Every row comes from one small tree of marks. Brackets hold a mark, then the marks that hang from it, in the order of their numbers. Every link used is in the known rows. Which tree was each row made from?
Known rows:
[J562 [J802 J589]]:  15   0   0  -1  -9  10   6  11   0   5  27  12  10  -5  13  -2  -3  23  -6   0   9   7 -19   2  11   5   3  -9   5  14
[J245 [J62 J5] [J680 J136 J665]]:  -7   5   2  -1  -5  -5 -12  11   7  14  11 -34   5   9  26  -7 -14 -10  37   1 -18  -7   3  -3  -3  -1  24  -2  -9  22
[J334 J802]:  -1   2  -5 -11 -14  -5   6  20 -15  12  18  11   8   8  15   4  -5  11   0   9  -8  -2   5   6   5  15  10  10   5  12
[J62 J5 [J136 J715]]:  -9   3  -3 -18   9  -9   8   4   8   9   0  -5   3   3   2 -18   3   3   2  -3   3   3   6   3  -5 -20   1  16  -5 -17
[J754 J589 [J715 [J136 J62]]]:   7  -1  -9   5 -24   7  -6  -9  -3  -7 -11 -16 -18   0 -12   1  -6  -4   9   5   5   4   9  -4 -11   5  -6  -1   3 -10
[J136 J62 J430 [J715 [J754 J589]]]:   2   1  -6   1  10   6  -3 -17 -13  -3 -19  11   6 -12 -15   8   4  -9 -22 -10  12   4   2  -7   1  -2  -9   3  11  -2
[J940 [J715 [J136 J62]]]:  -4   0   7  10  -5  19  -1 -10  12   6  -5   8  -9   8  -2  -1  14   4   3   0 -11 -11  -1   3 -11  -2   1  -8  -9   5
[J334 [J802 J589]]:  13   7   0 -10 -10   3   1  18  -4  11  26   8  17   0  13   2  -4  16  -3   5  -1   5  -8   5   9  16  12   6  12  12
[J430 [J136 J62 [J715 [J754 J589]]]]:  -7 -18  -5  -3   1   7   2  -3  -7   1 -28 -10  -7  -1  -8  11  -4  -3 -14 -10   8   4  12 -15  -6  -2 -13   5  10 -23
[J802 [J589 [J754 [J715 J136]]]]:  16  -4  17  13 -11  -4  -8   9  10  -6  12  -2  -1   0  -9   1  -3   3  12  13   7   0 -12  12  -3   7   1  -5  -1  -9
[J62 J5 [J136 J430 [J715 J754]]]: -11   8   3 -10  32 -16   1  -7   2   1  -4   9  10  -7  -9 -13  12 -12  -4  -6   9   5   3  -2   1 -20  -5  12  -5 -17
[J62 [J136 J715]]:  -9   6  -4  -7   0 -10   4   3   1  17  -1  -4   1   4  -3 -11   5   3  -9   1   0   2   6  -1   2 -13  -2  15  -4 -12
[J715 [J136 J62] [J754 J589]]:   1  -1  -5   7  -2   1  -8  -8   3 -10 -16  -5 -14  -7  -1  11   1   0   5   0   6  -5   6 -13  -1  18  -7  -9  -4  -7
[J245 J62]:  -3   2  -9   6 -20  -9   5  17   3   3  22   4  -3  11  23  -6 -10   5  -9   6 -19 -13 -11   9   3  -1   7   1   0   4
[J940 J715]:   2   1  -5   4 -11   5  11   1   5  13  17  16  -1  11   3  -8   6  10 -10   5  -6  -4  -8  15 -10  -2   1  -3  -6   2
[J715 J136 [J754 J589]]:   5   7  -3  10  -1  -5  -7   5   4  -5  -2  -1  -8  -9   1   5  -1  -1  15   4  12  -3   6  -5   5  16  -9  -6  -6 -10
[J245 J680]:  -4  -5 -11   2 -22  -9   6  12 -10  20  18   1  -3  10   5  -1  -9  10  -6   0  -3   3   4   8   4   5   5   7   8   5
[J715 J754]: -5 -1 -6  5 -2 -9  6 11 -1  4 12 18 -2  3  6  1  1  8 -9  4 -1 -7 -6  4  7 13 -4 -2 -3 -4
[J589 [J754 [J715 J136]]]:   1  -8  12  13 -14 -14  -2  11  -1  -7   4  -1  -7   7  -8   2  -7  -3  13  15  -1  -8   4  14  -4   5  -1  -2  -5 -11
[J715 [J754 J589]]:   6   1 -15   1 -12 -10   2   6  -4  -1   7   3  -3  -4   5   3  -8   7  -4   4  11  -1  -2   2   0  19  -7  -2   3  -9
[J680 [J136 [J62 J5]] J245]:  -2   6  -4 -18  10  -6  12  -4  12   8  -5  -5   1   1  16   1   6   6  -2  -4 -15   3   2  -7  10  10   5  -2 -11  25
[J754 J589]:  10   2 -18  -7 -19  -2   8   9  -5   2  11  -8  -4  -1  10  -3 -11  11 -11   3   7   3   2   7   3   9  -4   3   6   0
[J680 [J136 J715] [J245 J62] J665]:  -7  20   5   8  11  -5 -12   7   6  26  -5  -7  13  -1  12   3   2  -9  18  -2 -21   2   6 -14  15   3  20  -1 -18  32
[J136 [J62 J5] J430 [J715 [J754 J589]]]:   6  -3  -1 -10  16   4   0 -16  -6 -11 -15   7  10 -13 -10   2   3 -11 -12 -15  13   7   1  -6  -4 -10  -6   4  12  -6
[J430 [J136 [J62 J5] [J715 [J754 J589]]]]:  -5 -18  -3 -15   8   6   8  -4   2  -8 -26 -12  -6   0  -5   6  -7  -6  -2 -12  10   2  11 -10 -11 -10 -10   6  10 -26
[J754 J715]:   1   1 -10   2 -22  -7   7   9  -6   3  14   5  -8  11  -6 -11  -7   5  -8   9  -3   3  -3  11  -2   1  -1   7   3  -8
[J940 [J715 [J136 J62 J430] [J754 J589]]]:   1   6   2  14  11  14 -10 -27   5  -9 -15   8  -3 -13 -14   6  16 -13   3  -3  10  -3   0  -6 -14   2  -9 -16  -5  -1
[J754 J589 [J715 [J136 J430]]]:  11  14  -8   8  -8  -2  -9  -5  -7 -10  -1 -10  -5  -9 -13  -9  -4 -14   8   4  13  13  12   4   1  -7  -7   4   2  -6
[J430 [J136 J62]]: -14 -15  -8  -9 -10  12  14   8  -4  -2  -6 -11 -14  16  11   5  -4  10 -25  -4 -13  -6   2  -4   4  -2  -8   4   6  -5

Which tree is each row?
 -3  -2   2 -14  16  12   9  -8  -7  -1  -7  13   8   2  -4  -7   8  -2 -23 -14  -5   3   1   4   5 -21   1  10  10   8
[J136 [J62 J5] J430 J715]
 15 -14  15   0  -7  -1   8  15  -3   0  28  15  17  -2  13  10  -9  23  -9   9  11  -5 -26  11   4  10   3 -14   5  13
[J562 [J802 [J589 J754]]]
  0  11  -7 -14  23 -16   0 -11  -1  -4  -9  -5  10 -15 -10 -12   4 -14   3  -6  22  13   5  -4  -4 -17  -9  11   2 -23
[J62 J5 [J136 J430 [J715 [J754 J589]]]]
 -3  16  -8  -3  16 -15  -6 -11  -8   4 -10   1   9 -15 -15  -3   5 -13  -8  -4  21  10   6  -9   0  -9 -12  11   0 -20
[J62 [J136 J430 [J715 [J754 J589]]]]
 -1   3   3  -3   6   8  -2 -12  -1 -17  -4  -1 -10   2  -9 -10   4 -10   6  -4  -4   5   1   2  -2 -15   1   4   2   0
[J754 [J715 [J136 [J62 J5] J430]]]
 16  -6  13  -8  -9  -6   5  22  -7   5  25   8  21   3  11  14  -8  16  -2  13   0  -5 -16  15   3  22  11   0  11  13
[J334 [J802 [J589 J754]]]
 -7  27   6   7  25  -2 -14   0  -1  22  -7  -1  21  -8   7   1   8 -17   9  -6 -21   7   4 -12  23  -6  18   0 -13  40
[J680 [J136 J430 J715] [J245 J62] J665]
  8  -2  -7  -6 -15   4  -2  -9   4 -16  -9 -22 -14   0  -7  -8  -8  -3  20   0   5   7   7  -2 -16  -2  -2   1   3 -14
[J754 J589 [J715 [J136 [J62 J5]]]]
  0 -18  14  -2  -7  -4   4   0   4 -17  -4  -6  -9   9  -6   2  -5  -2  13   9  -4 -12  -1  10 -15  -1   2  -3  -3 -10
[J589 [J754 [J715 [J136 [J62 J5]]]]]
-18 -17   4   1   9   7   6   2  -4   4 -22   5  -8   8  -7  10   5  -2 -22 -10  -4  -4   9 -13   1  -4  -8   5   5 -17
[J430 [J136 J62 [J715 J754]]]
  6  13  -4   9  13  -4  -9  -2   0 -11  -3   2  -3 -17  -2   6   5  -9   7  -1  11   3   9  -4  13   8 -11  -5  -3  -3
[J715 [J136 J430] [J754 J589]]
 17  -3  22  15   4   1  -8   1  -5 -11  14  12  15 -11 -11   3  -2   2   9   8  16   9 -17   7   3  -6   0 -10   1   9
[J562 [J802 [J589 [J754 [J715 [J136 J430]]]]]]
  4   5  -2  -4  18   5  -6 -14   2 -20 -14  -3  -4 -13   0   4   6 -11   9  -9  10   2   4  -7   1   2  -8  -5   2  -3
[J715 [J136 [J62 J5] J430] [J754 J589]]
 17 -14  11   6 -17  -7   3   9  -8  -4  24  12  12   0  -3   2 -14  13  -1  15  15   4 -27  11  -8   6   3 -12   5   1
[J562 [J802 [J589 [J754 J715]]]]
 -6  12  -9 -19  14 -13  11   1   3  -3  12  -3   3   0   9 -18   5   2  -8  -2   0   2  -3   8   2 -15  -4  12  -3  -5
[J62 J5 [J136 J430]]
 13  -6  18  12   2   7  -8  -8   2 -15  -2   2   3  -4 -19   6   5  -5  -5   4   3   0 -16   6  -1  -1  -2  -6   4   4
[J802 [J589 [J754 [J715 [J136 J62 J430]]]]]
 -3   2   4  -9  15  14   3  -7   5 -13  -2   1  -4  -2   7  -2  10  -1  -3  -8  -8  -1   3   3  11 -10  -1   2   1  11
[J715 [J136 [J62 J5] J430]]
-15 -21   6 -10  17   5  10   0   3  -2 -20   0  -6   8  -4   1   1  -3 -11 -12  -2  -2   6 -10  -5 -12  -5   6   6 -22
[J430 [J136 [J62 J5] [J715 J754]]]
  7  -1  -8   3  -3  -6  -1   2  -5   9  -6   8   4  -7  -9  -1  -4  -3  -3  -3  16   4   9  -3   1   3  -6   3   4 -16
[J136 [J715 [J754 J589]]]
 -7  -4  -8   0 -22 -16   4  15   3   7  25  -4  -2  13  22 -11 -18   0   9  -1 -12  -6  -7   9  -7 -11  17   6   7   2
[J245 [J62 J5] J680]
 -6  13  -5  -5  10   5  -2  -3  -1  16  -8 -11   2   0  10  12   9   8   6   0 -19   2   4 -15  17  25  11  -8 -14  38
[J680 [J136 J62] J245 J665]
-18   2  -9  -2  -7 -19  -9  11   1   9  16 -27   1   8  15 -14 -13  -1  36   1 -13  -3  -3  -2 -12  -9  19   4  -2  -2
[J245 [J62 J5 J136] [J680 J665]]
 -4  19  -5   3  -5 -20   1   9  13  15   8  -3   3   2  28   1  -5  -5   1   5 -25  -1  -2  -4  16   9  11  -4 -15  27
[J680 J136 [J245 J62]]
  9   7  -6  -7   0   8  -3 -16  -3 -22 -11 -15  -7  -7 -12  -9  -4 -13   9  -4   8  12   7   0  -9 -11  -4   2   6  -7
[J754 J589 [J715 [J136 [J62 J5] J430]]]
 16 -10  21  15 -11  -2  -5   8   2  -7  14   8   7  -5  -6   3  -8   7  18  13  15   1 -17   6  -4   4   3 -13  -2   0
[J562 [J802 [J589 [J754 [J715 J136]]]]]
 -3  -6   4  -8   4  11   6   2  11  -8  -3  -6 -11   6  11  -3   3   9   7  -5 -11  -6   5   0   3  -3   2  -1  -5   4
[J715 [J136 [J62 J5]]]
 -1 -15  13  10 -15  -4  -2  -1  -3 -10  -8  -2 -11   9 -13   9  -4  -1   4  12  -7 -12  -2   7 -11   6   0  -3  -1  -7
[J589 [J754 [J715 [J136 J62]]]]
 -9  -3   4   3  17   5  -2 -11 -11   2 -13  24   5  -1 -13   8  14  -9 -29 -10  -1  -1  -2  -4   7  -7  -5   5   4   5
[J136 J62 J430 [J715 J754]]
 -6   6   1   3   8  13  -4  -5  -2  -6  -5   5  -8  -1   2   4  12  -1 -16  -6 -10  -3   4  -1  15  -3  -3  -2   1  15
[J715 [J136 J62 J430]]
 -9   5  -2   1  -4   2  -9   7  -5  26   5 -25   5   7   8   3  -3   0  18   3  -6   0  14  -6   9  13  15  -1  -8  24
[J245 [J680 J136 J665]]
  2   0   2  14  -2  10  -7 -20  12  -3 -14   5 -10  -6 -11   7  10  -4  12   0   8  -7   2  -6 -21  11  -6 -16  -8 -10
[J940 [J715 [J136 J62] [J754 J589]]]
 -5   7   7  10   9  20  -1 -19   6  -1  -5  11  -3   1  -7   1  22  -5  -7  -4  -8  -6   0   5  -4 -12  -2  -8  -6  12
[J940 [J715 [J136 J62 J430]]]
-15 -18   1  -7  -1  15  11   3  -5   7 -19  -5  -9  13  -3   4  -1   5 -24 -10 -10  -1  13  -6   2 -15  -5  11   9  -9
[J430 [J136 J62 J715]]
 -6  -3  10  17   5  10  -6 -14  13   1  -9  17  -9   4  -6   6  18  -1   6   1  -4 -15  -2  -4 -15   7  -3 -15 -13  -5
[J940 [J715 [J136 J62] J754]]
